Each row comes from the steps of one path. Every step used is in the known rows, and no mark comes twice. Write the path behind each row, first mark first.
In the rows, zero is written as 128.
Known rows
tuzufel komevi pokel retod: [117 123 129 109 132 161 143 131  52 142 137 174 109 123  83 207 104 113
 203 129 153 136 202  84 117]
reguv zovi rigog retod: [135 113 183 103 125 190 144 155  75 145 152 131 127 130 103 151 114 117
 211 134 117 134 188  91 110]
pokel retod sido komevi: [138 111 128 142 182 170 160 129  94 144 174 174  88  74  97 173 108 101
 168 122 151 143 151 106 103]
retod sido komevi: [144 105 127 146 181 165 155 110  96 140 146 153 118  79 116 178 107  97
 146 119 141 132 160 123 102]
komevi pokel: [134 115 125 107 135 159 139 109  40 141 144 158 131 122 104 218 116 109
 184 129 136 128 193 114 110]
rigog retod sido komevi pokel: [132 111 130 164 175 175 176 121  41 152 157 122 114  75 130 141 102  95
 149 116 142 122 179 125 109]
retod sido: [138 102 130 122 157 169 143 114  95 133 157 155 119 104 120 194 117  92
 190 127 139 134 150 121  96]
reguv zovi rigog retod sido komevi: [142 106 187 135 156 187 159 158  73 144 160 128 117  99 109 137 103 112
 185 122 123 133 170 103 109]
pokel komevi tuzufel retod sido: [103 111 134 109 169 169 155 132 116 159 200 149 138 108 106 186 141  89
 232 135 140 163 136 178 109]
tuzufel retod sido: [111 104 133 122 157 179 143 129  86 135 206 153 123 121 119 195 120  88
 192 133 130 136 158 131 102]
tuzufel retod rigog komevi sido: [102 119 140 182 179 162 144 146 107 139 178 154 127 118 129 168 135 125
 132 129 128 128 164 128 109]
zovi fafamef: [131 106 115  95 143 172 130 125  81 144 150 157 113 124 104 202 127 111
 184 131 121 116 185  53  99]
retod sido komevi pokel: [144 104 133 149 179 158 160 112  49 142 152 154 114  80 115 197 102 101
 153 118 143 129 166 126 106]
zovi reguv: [141 105 161  99 142 171 127  94  98 142 184 153 147 112 106 186 122 103
 180 127  94 129 189  83  96]
komevi pokel retod sido: [134 108 133 120 156 167 152 132  35 139 188 174  88 100  99 210 114 101
 213 129 148 140 154 113 107]
rigog komevi: [125 133 123 141 148 154 146 109 121 147 128 158 130 113 107 165 134 109
 157 117 142 115 213 101 111]
rigog retod: [123 119 119 126 138 179 156 117  86 149 139 126 134 111 124 140 117  99
 169 129 136 124 198 107 108]
fafamef zovi rigog: [138  95 153  87 117 169 131 146  95 128 145 153 106 137  99 206  81 128
 188 168 119 127 195  75 102]
rigog komevi tuzufel: [117 136 125 128 138 151 159 114 144 166 139 155 131 112  97 159 148 105
 168 127 145 132 195 120 115]
fafamef zovi rigog komevi pokel retod: [128 113 159 118 128 161 147 164  69 137 168 169  77 122  82 194  92 135
 194 160 133 118 213  65 113]
sido retod: [138 117 113 123 138 172 171  97 101 150 154 132 121  95 121 156 131 109
 160 135 134 127 192 110 106]
retod rigog: [132 100 129 121 159 162 138 126 105 137 143 156 124 112 111 188 121 124
 138 133 129 136 156 102  95]
sido komevi: [140 119 118 134 167 161 147 102 101 148 121 157 136  91 104 177 108 110
 125 119 138 129 199 107 109]
pokel komevi sido: [133 119 131 147 174 154 135 112  95 135 116 156 150 105 130 196 127 112
 208 128 146 152 148 158 110]
fafamef zovi rigog retod sido komevi pokel: [139  93 161 135 149 176 166 159  43 137 165 125  89  97 116 164  64 121
 166 157 125 117 190  90 108]
fafamef zovi rigog retod: [129  99 151 102 117 182 147 154  86 134 151 128 102 130 112 160  80 123
 184 169 119 120 204  75 105]
zovi rigog: [143 104 154  87 137 172 131 129  90 139 138 163 121 141 105 188 128 115
 155 130 133 138 181  95  99]

Write each row's path
[124 111 127 150 169 177 184 123 101 165 160 119 115  74 123 122 116  91
 153 125 143 137 159 138 108]
rigog retod sido komevi tuzufel
[123 122 131 144 141 157 133 115 100 132  94 160 141 129 124 194 105 112
 182 130 146 139 176 112 112]
tuzufel komevi sido
[138 120 126 162 175 158 163 105  97 145 133 135 140  85 140 165 134 116
 197 134 145 146 152 162 112]
pokel komevi sido retod
[125 114 136 156 167 148 149 132  79 147 142 155 119 105 107 180 131 131
 128 121 136 116 186 104 107]
retod rigog komevi pokel
[131 113 128 132 175 169 171 132 112 159 185 173  87  73  89 170 119  98
 177 131 152 155 137 125 105]
pokel retod sido komevi tuzufel
[118 106 135 146 180 171 156 127  46 143 203 153 121  98 115 198 105  95
 157 125 133 131 174 137 110]
tuzufel retod sido komevi pokel
[118 113 136 119 143 164 149 135  51 138 155 172  97 112  93 206 102 104
 213 125 154 138 175  96 112]
tuzufel komevi pokel retod sido
[131 111 125 162 176 179 174 119  84 150 150 122 116  73 132 124 103  92
 144 117 141 124 173 120 104]
rigog retod sido komevi
[136 104 122 137 159 170 174 116 108 149 162 129 113  88 121 150 133 127
 126 137 130 128 165 106  99]
sido retod rigog
[135 110 133 174 193 157 166 120 101 142 139 133 131  77 142 161 136 132
 169 136 141 149 130 157 107]
pokel komevi sido retod rigog
[ 95 109 134 110 171 166 151 143 122 162 188 151 141 112  98 184 143 115
 195 140 134 162 140 163 109]
pokel komevi tuzufel retod rigog
[132 118 126 108 139 164 144 127  39 146 170 177 102 113  89 211 116 109
 200 132 146 138 184 100 110]
komevi pokel retod
[105 107 133 105 145 177 155 131 112 157 213 151 123 120 106 188 135  86
 204 143 134 153 142 152 106]
komevi tuzufel retod sido
[109 105 165 117 133 172 155 169 123 146 204 147  93 127  99 177 103 115
 196 167 122 128 179 107 110]
fafamef zovi rigog komevi tuzufel retod sido
[115 111 135 123 148 162 145 146  58 141 143 173 101 118  85 202 104 128
 176 130 148 138 181  82 111]
tuzufel komevi pokel retod rigog
[131 135 130 179 160 149 143 112 112 141 117 158 134 110 131 169 134 114
 158 120 144 124 184 124 113]
rigog komevi sido
[120 118 129 109 126 158 138 114  56 140 114 160 136 132  99 213 101 111
 188 124 145 127 212  96 115]
tuzufel komevi pokel
[128 123 126 159 141 164 161 106 102 140 110 137 129 109 135 165 113 114
 171 133 146 132 181 117 115]
tuzufel komevi sido retod
[136  98 159  98 121 169 127 115 103 129 187 143 128 112 101 202  76 116
 212 169  82 119 202  65  99]
fafamef zovi reguv
[134 136 126 194 161 154 173 104 114 149 131 137 123  88 143 136 143 118
 145 124 144 117 188 125 116]
rigog komevi sido retod
[127 107 126 140 153 182 163 123  83 145 161 122 113  97 133 138 113  88
 183 124 140 127 163 118 102]
rigog retod sido
[128 118 138 187 179 148 145 132 120 138 126 155 124 102 131 164 133 133
 123 124 137 125 155 117 104]
retod rigog komevi sido
[117 107 131 144 179 175 153 126  87 141 195 152 124  96 118 181 109  92
 152 122 131 133 168 132 106]
tuzufel retod sido komevi
[111 121 123 122 159 168 161 120 116 168 174 155 137 102  95 171 120 102
 141 134 132 145 186 138 114]
sido komevi tuzufel retod
[109 110 129 135 173 167 163 136 121 167 180 150 131  96  97 167 123 117
 114 136 129 148 162 137 109]
sido komevi tuzufel retod rigog
[116 119 133 142 160 152 159 134 147 163 145 152 121 104 101 156 148 125
 132 128 139 133 164 118 105]
retod rigog komevi tuzufel
[122 120 126 156 160 158 193 122 144 170 167 127 108  78 115 121 157 126
 121 134 136 126 172 119 108]
sido retod rigog komevi tuzufel
